Each row comes from the steps of one walk. Every step used is in the known rows, and no mark comes twice. Write the walk behind each row, first mark first.
In the rows, zero is written as 128.
Known rows:
legeg-gazu-mise-nekeku-riko: [142  74 132 128  92 161 119 157 111 156 121 131  98 145 130 132 117 127
 148  62 107 103 152 131  83 100  77  93 150 231 186  83 130 109 163 133
 116 150 114 196 137 179 122 117 130  97 143 125 119 173 140 105 124 155
 113 160 136 155 146 150 131 134 132 123 110 110 159]
nekeku-latet-gazu: [127  74 136 114 197 128 139 111 141 122 145 106 123 138 115 141 100 105
 166 164 119 148 133 127 169  89 150 131  88 113  99 203 139 113 119 106
 138 144 131 106 149 186 140 117 111 146 122 149 134 107 141 103  84 125
 124  99 135 133 132 144 100 202  95 120  68 123  88]
gugo-gazu-gagu: [119 117 126 115 182  82 144 137 123 113 117 100 155  81 133 152 134 150
 169 146 120 124 114 138 154 126 130 164 116  71 125 174 125 159  87 134
 118 125 117  95 103  72 117 141 161 147 126 160 105  70 128 165  83 136
 122  94 138 114 135 126 112 130 140 139 157 121 113]
mise-nekeku-legeg-gazu: [104  98 112 167 117 116 123 157 102 105 117 142 113 146 126 134 118 116
  91 122 100 122 151 124  95 122 117 104 145 135 135 104 116 142 147 111
  98  88 141  68 121 143 131  94 151  98 135 117 109  91 166 115 153 113
  97 119 104 158 128 131 112 140 153 107  73 116 164]
sebe-gazu: [112 157 133 103 172 112 107 116 130 129 164 130 152 122 112 138 108 138
 126 202 132 153 139 119 134 163 159 157 104 127 103 177 122 144 128 121
  96 146 122 151 137 115 148 124 137 168 194 118 134 104 126 113 117 128
  92 118 134 125 134 144 135 151 148 147 102 157 164]
nekeku-sebe-gazu: [111 147 133  82 167 114 108 105 160 126 127 147 132 141  98 137 113 139
 164 170 135 155 105 138 157 132 144 142 114 133 100 156 129 164 135 127
  91 119 144 136 148 109 109 143 145 150 201 104 156  87  91 117  74  97
 126 105 144 129 133 121 141 135 161 145  78 161 161]
mise-nekeku-gugo: [142 113 112 139  91  96 142 140 112 123 102 137 108 132 119 103 103 125
 111 146 119 128  97 137 116 125 122 148 134  62 136 101 117  81 155 126
 131 110 159 128 126 178 144 116 150 124 156 115 108  99 176 134 119 134
 142 105 122 151 138 138 139 147 114 116 182 138 109]
riko-gazu-latet-nekeku: [143 161 117 116 121 124 138 124 119  81 124 137 158 100 129 116 195 120
 103  99 160 151 126 127 100 183 185 169  93 121 125 147 134 144 102  92
 139 101 116 149 102  67 140 147 117 145  70 140 118 127 119 121 184 136
 151  95 146 109  83  68 134  75 135 143  99 116 138]
legeg-gazu-latet: [130  57 155 109 196 129 131 125  99  97 104 126 137 111 133 165 149 142
 161  99 138 150 165 168  91 179 176 134 131 145 135 184 113 133 127  98
 115  97 129 121 139 107 120 141 124 131 163 143 126 104 111 168 149 151
 115 107 127 137  90 118  84  69 151 150  77 112 142]
latet-gazu-mise: [128  81 168 110 173 180 137 131 140 165 164 116 169 132 134 161 119 116
 131 173 124 134 143  91 143  80 128 140 122 136 105 158 156 117 118 124
 144 180 121 112 139 159 119 145  95 135  90 150 118 184 108 114 109 118
 143 139 134 127 144 171 117 150 127 133 121 119 106]
latet-gazu: [122  95 154 109 177 130 143 114 128 131 159 136 189 129 120 130 107 105
 140 184 120 151 138 103 147 123 152 151  93 122 107 167 155 117 111 115
 120 146 119 113 148 154 141 120 105 157  94 157 142 116 134 122 112 116
 140  97 126 131 124 154 115 167 147 139  74 126 105]
latet-nekeku: [124 158  92 118 112 126 130 114 120 103 133 131 181 125 131 105 174 107
 119 158 147 140 134 120 140 123 155 173 110  95 108 137 145 105 108 132
 111 136 130 124 144  86 151 126 100 157 115 127 121  90 145 137 142 147
 132 136 136 124 123 103 133 165 138 118 112 147 149]
sebe-gazu-latet-nekeku: [118 211 113 116 106 102 111 111 139  84 147 131 142  93 139  95 143 130
 140 161 164 140 158 169 150 197 202 151 124 115 106 149 121 149 116  82
 115  94 131 175 145  98 130 137 128 188 119  96 139  87 116 157 156 137
 130 144 122  98 100  85 151  80 132 158 121 151 110]
mise-nekeku-legeg-gazu-riko: [107  92 117 178  97 124 111 154  92 136  90 133 134 135 132 138 121 118
  92  82  95  83 127 134  91 147  66  94 157  86 119 104 107 139 140 106
 113  80 120 108 117 144 130  94 150  90 133 122 147 107 177 135 148 113
  68 113  94 148 121 121 122 124 139  77  89 106 144]
mise-nekeku-legeg-gazu-latet: [115  97 134 159 116 109 121 147 101  84  95 126  90 122 135 148 129 127
 100  88 117 118 153 166  94 176 140  80 149 147 162 125  98 128 142 100
 101  58 145  62 112 166 127 110 143 101 126 113  97  82 151 166 175 116
 117 116  94 145  83 117 113  61 146 129 101 101 136]
gugo-gazu: [103 128 116 113 189 113 126 131 137 110 125 111 160 115 117 135 127 135
 163 183 125 152 113 121 161 113 145 158 108 120 112 174 130 133 103 147
 125 145 115 113 108  94 145 133 110 147 142 173 130 108 113 162 103 140
 135 123 129 124 130 138  99 135 142 144 126 118 102]
riko-gazu-mise-nekeku: [130 125 140 141  84 158 128 150 133 163 139 122 109 142 122 107 147 135
  83 112 124 131  99  88  97 143 101 123 128 159 135 100 141 108 147 146
 136 176 106 131  93 158 128 133 133  98  93 144  92 210 145  67 157 118
 105 121 164 162 139 170 154 127 129 129 150 114 191]
sebe-gazu-gugo: [142 164 128 105 161  48 150 111 125  93 135 130 155 116 113 133 126 153
 133 202 145 145 149 144 141 173 162 162 127 144 100 135 112 154 136 144
  75 185 119 158 152  86 141 100 106 167 179 132 156 155  96 156 118 133
  85 105 123 105 118 167 153 152 142 173 165 149 109]
mise-nekeku-gugo-gazu-riko: [153 128 113 156  96  98 130 145 126 135 108 114 109 128 123  97 102 143
 176 116 109  96  85 147 148 129  77 115 143  27 104 103 120 114 127 142
 169  91 130 176 103 143 129 126 129 120 109 128 162 108 170 174 106 145
 126 129 119 145 117 124 127 114  95  79 184 118  19]
gugo-gazu-riko: [120 126 126 130 182 135 106 126 132 115 126  99 163 112 118 147 134 140
 180 131 118 118  95 125 157 141  86 146 122  84  77 169 127 142 100 152
 143 113 112 146 108  86 125 143 112 141 132 157 182 128 125 177 101 142
 101 133 123 117 122 114 121 123 138 109 114 128  69]
gugo-gazu-latet-nekeku-mise: [140 189  97 132 111 118 125 119 168  74 136 121 113 103 137 122 155 116
 140 124 134 133 130 158 171 132 172 126 126  50 114 146 132 107  98 121
 155  72 127 101 114  87 134 116 116 154  57 148 125  71 116 211 130 138
 171 187 136  76  91  50 107  68 108 145 189 123  64]
sebe-gazu-mise: [123 143 139 101 164 149 111 104 151 174 171 126 137 129 131 143 119 140
 115 182 152 135 143 110 133 145 135 142 125 155 112 130 127 135 117 143
 100 167 110 149 134 115 132 146 127 149 179 117 126 184  90  93 123 123
  93 158 132 124 149 160 156 146 147 148 153 152 169]
mise-nekeku-legeg-gazu-gagu: [117  88 140 162 102  85 142 148 109 121  95 132 102 110 136 138 136 127
  88  77 109  95 165 152  84 143  96 102 156  88 147  96  95 145 138 121
  76  85 144  47 108 132 114 111 197 101 124 117  76  57 184 111 122 109
  93 106 107 139 123 127 112 147 146 110 115 113 179]
gugo-gazu-mise-nekeku: [115 131 128 136 105 151 130 145 123 158 156  89 107 129 130 110 123 126
 159 152 117 135 116 113 153 103 101 127 143 140 132 106 143 103 121 181
 137 165 108 110 121 167 123 127 116 117  90 145 104 181 121 156 117 149
 112 169 131 135 130 159 140 115 132 134 180 130  96]

Which walk is each row?
[143 155 109  96 115 118 141 119 114  76  95 119 150 109 139 113 146 119
 132  77 145 111 149 157 131 142 173 125 116 187 171 145 118 120 129 109
 141 109 145 194 140 122 133 127 115 153 130 113 154  80 111 172 157 150
 186 139 128 107 102  66 145  96 116 138  98 127  90] => gazu-latet-nekeku-riko
[137 116 157 113 159 177 137 116 125 154 138 136 137 127 115 165 130 145
 101  82 138 107 108  83  96 117 105 119 110 252 174 139 139 141 141 144
 152 170  92 199 111 112 131 148 127  82 146 137 152 185 104  59 140 132
 134 115 163 129 146 136 136 145 126 135 117 108 186] => nekeku-riko-gazu-mise
[152 149 132 139  78 134 121 141 131 175 170 136  89 143 127  98  90 129
 129 152 129 133 123 135 135 121 108 110 156  94 147  82 122 117 147 146
 127 139 139 169 144 172 138 117 149 134 160  81 111 157 147  90 110 113
 109 161 134 150 159 160 164 141  93 115 215 154 120] => sebe-gazu-mise-nekeku-gugo
[111 161 142  84 158 159 104 106 172 172 147 140 115 146 124 156 104 149
 155 159 135 136 109 130 151 120 126 118 141 158 113 131 126 157 129 154
 111 158 124 123 144 118 101 157 134 140 200  98 144 162  59  90  90  87
 139 148 137 119 157 152 138 124 145 145 127 150 181] => nekeku-sebe-gazu-mise
[128 121 163 150  92 157 127 140 123 179 149 127 131 161 136 125  87 104
  62 147  98 113 134  96 140  87 111  89 148 156 125  89 145 128 131 139
 137 148 140  68 133 200 135 121 118 121  56 130 100 156 140  87 148  83
 134 149  89 140 133 170 136 147 124 116 138 110 106] => latet-gazu-mise-nekeku-legeg
[140 112 166 113 162 129 132 121 117  86  98 143 135 120 125 166 129 142
 114  73 150 131 120 135 100 179 145 133  93 220 172 188 110 151 125 100
 139 100 116 199 108 125 131 141 145 109 151 154 151 120 130 120 165 135
 156  74 152 118  99  99 119  72 139 154  60 107 144] => nekeku-riko-gazu-latet
[123 147 126 146  82 143 129 140 124 178 134  94 113 142 130 115 113 140
 170 103 112 110 120 112 151  77  82 104 131 218 181 114 138 107 140 172
 152 150 113 176 118 185 121 123 120 106 103 139 116 176 105 142 101 167
 151 176 149 138 151 148 132 138 118 131 157 123  78] => gugo-gazu-mise-nekeku-riko
[116 175 127 129  77 113  98 118 154 150 109 132 110 145 130 105 111 143
 162 105 130 100  96 134 142 173  86 107 126  86  86 102 109 153 149 122
 107 107 130 186 133 196  96 116 144 158 167  90 184 123 136 130  90 100
 105 123 147 143 130 155 171 127 141  94  92 151 153] => mise-nekeku-sebe-gazu-riko
[121 144 139 155  96 147 122 141 123 155 149 136 104 150 124 130 139 131
  24  94 118 103 106  80  90 130  90 103 125 169 131  92 134 137 146 144
 134 154 124  84  99 131 142 124 157  83  97 128 106 172 142  57 172 100
 114 123 119 149 152 152 159 143 139 113 145 117 188] => riko-gazu-mise-nekeku-legeg
[143  78 152 109 186 175 135 123 142 170 155  97 103 144 140 147 109 117
 148 145 125 127 130 113 176  63 113 107 117 129 113 170 148 103 123 131
 153 176 125  98 150 186 125 147 102 128 105 154 117 180 125 101  88 133
 120 146 136 128 155 153 101 182  78 127 106 124  98] => nekeku-latet-gazu-mise
[125  68 136 142 100 153 114 154 106 156 134 120 105 148 133 128 151 132
 148 103 109 136 143 120  92 129  93 125 164 152 146  96 134  96 147 140
 112 152 109 118 130 181 122 130 119 106 132 134  95 182 140 117 134 151
  80 149 141 162 140 171 123 128 138 122 131 121 188] => legeg-gazu-mise-nekeku
[126 175  86 126 100 128 148 111 164 102 142 155 129 118 139 113 143 104
  74 149 129 130 133 109 144 115 152 133 122  45  95 117 150  82 125 120
 128 122 125  89 149  99 150  90 113 137 113 134 122  61 155 137 118 124
 144 173 135 114 134  85 127 176 126 108 160 147 159] => latet-nekeku-mise
[150 107 126 135  83 143 137 142 108 163 142 136 104 142 124 117 104 129
 106 129 121 124 106 113 125 108  98 130 148  90 144  70 134  77 149 152
 152 148 155 115 130 180 136 129 135 111 145  97  96 154 148 120 126 137
 145 151 126 151 159 152 154 136  86 118 225 136 114] => gazu-mise-nekeku-gugo
[127 222 106 123 122 109 117 110 134  93 139 135 155 100 140 119 129 117
  71 153 149 123 159 165 151 173 184 123 140 127 124 132 114 176 124 101
 116  79 154 113 154  54 147 112 152 184 121  90 147  73 112 143 172 102
 146 144  90  94  92  72 152  89 147 131 129 152 102] => sebe-gazu-latet-nekeku-legeg
[129 128 161 136  88 118 141 143 124  89  94 136  94 121 127 117 125 142
 106  55 138 109 122 132 100 196 146 100  99 225 168 143 104 136 147 108
 132 105 114 207  92 196 130 107 164 107 112 139 122 125 148 119 165 148
 155  85 162 146  94 117 137  78 124 145  69 119 130] => mise-nekeku-riko-gazu-latet
[150  66 133 159  86 148 134 168 100 158 130 142  90 141 121 104 124 123
 147  84 110 130 140 144  74 101  95 116 169 109 161  85 126 100 153 138
 137 120 133 134 135 164 130 140 126  96 144 119 100 153 156  95 124 146
 110 147 135 154 151 136 120 123  98 105 188 116 142] => legeg-gazu-mise-nekeku-gugo
[161 111 143 152  78 140 147 145 129 170 138 143  88 154 119 109 110 132
  83  90 126 129 104 103  96 128  87 121 135 112 143  88 139 100 144 143
 153 146 132 148  89 140 133 140 135 102 110 130  93 186 148  60 138 128
 139 116 165 164 151 149 144 120  96 109 204 124 146] => riko-gazu-mise-nekeku-gugo
[116 202  97 115  94 113 102 106 146 123 108 142 159 122 147  95 138 116
 175 106 143 101 109 146 158 145  99 131 126  62  60 111 133 179 120 106
 117  98 128 201 145  79  95 147 125 160 137  90 221 101 108 118  94 101
 117 143 138 105 129 100 155 133 134  84  83 162 135] => latet-nekeku-sebe-gazu-riko
[155 157  89 125 116 148 140 122 138 144 144 117 152 128 142  91 147 111
 159 133 128 125 125 130 156  51 121 149 141  74 124  85 137 133 104 156
 178 136 123 136 126  31 132 155  90 129  86 128 143 157 106 135 128 135
 171 158 128 109 150  85 111 135  84 108 235 125  61] => latet-nekeku-gugo-gazu-mise
[113 123 131 115 175 156 115 127 136 171 148  93 152 123 112 158 129 140
 163 160 116 138 110 110 156  94 125 140 137 144 120 152 130 129 108 174
 144 166 108 104 123  88 125 165  96 128 123 158 120 172  86 143 113 144
 134 159 128 117 143 148 106 122 130 147 164 116 106] => gugo-gazu-mise
[139  81 152 116 182  69 191 130 124  89 139 125 180 143 117 141 109 115
 143 178 137 147 153 118 145 130 164 169 137 151  87 134 128 129 110 127
 118 183 137 135 158 121 122 103  82 148  95 158 145 155 105 167 115 122
 113  74 127 107 115 169 112 155 130 165 133 114  67] => latet-gazu-gugo
[119  78 138 132 189 166 107 126 105 145 125 134 130 133 126 189 132 124
  79 129 114 116 151 109  93  91 105 107 151 170 151 117 118 147 126 135
 129 128 124  64 147  65 122 138 122  97 157 121 125 143 109 103 159 117
 104 144  95 152 148 134  99 143 145 126 119  99 189] => nekeku-legeg-gazu-mise
[128 178 109 120 112 115 123 123 124  92 111 103 148 101 138 111 148 123
 180 107 137 128 153 158 163 113 183 134 122 185 167 153 118 146 103 113
 159  96 123 198 112  81 124 125 120 149  97 140 164  95  95 207 139 169
 190 153 124  92  90  51 125  77 111 133 106 122  32] => gugo-gazu-latet-nekeku-riko
[127 129 142 162  98 148 142 148 138 162 143 103  54 134 117 115 125 139
 113  74 117 129 106 108 116 124  88 106 125 157 122 126 134 106 155 143
 144 175 123 117 101 201 142 119 146  94 117 150  88 196 147  64 128 151
  92 119 164 155 148 156 143 161  92 114 140 114 169] => riko-gazu-mise-nekeku-latet
[114 151 108 104 123 116 121 114 131  76  81 134 138 134 146 114 169 119
 162  88 155 145 114 152 159 139 180 136 113 103 117 137 128 137 110 113
 135  92 155  94 146 105  97 140 128 144 123  95 157  77  92 166 132 103
 190 124 133 115  96  78 132  83 125 146  87 133 119] => gazu-latet-nekeku-sebe
[120 131  77 137 119 120 117 124 104  96 113 153 170 118 128 124 156 107
  94 132 112 130 166 128 102  93 136 136 137 126 128 126 118 162 120 108
 112  88 131  79 141  23 149 108 129 127 117 128 141  73 146 107 156 117
 113 131  94 112 117  82  94 154 154 102  77 120 163] => latet-nekeku-legeg-gazu
[113  76 149 142 198 132 115 131  94  89  97 148 136 111 124 176 135 136
 106 104 134 137 158 161  96 159 162  93 135 141 150 165  97 155 139  94
 119  56 142  63 140  89 133 127 131 121 158 138 129  84 121 167 169 118
 122 103  88 130  98  94  99  74 153 143  83  89 132] => nekeku-legeg-gazu-latet
[101 118 130 113  87 156 127 127 139 172 118 114  79 166 132 115 136 132
 150 101 127 125  86 105 139 105  97 111 153 142 136  87 140 101 148 160
 127 163 135  85 144 199  88 141 131 102 148 100 107 166 104 122  98  98
 149 152 139 144 157 161 147 136 128 120 138 146 175] => gazu-mise-nekeku-sebe
[157 146  89 115 101 102 152 113 105  99 116 149 159 126 130 101 136 112
 118 145 149 142 126 130 124  97 140 172 125  49 121 122 139 121 123 128
 148 109 154 142 143  69 158 120 117 146 132 107 135  74 152 133 126 132
 162 124 119 131 137  88 121 161 105 103 170 156 111] => latet-nekeku-gugo
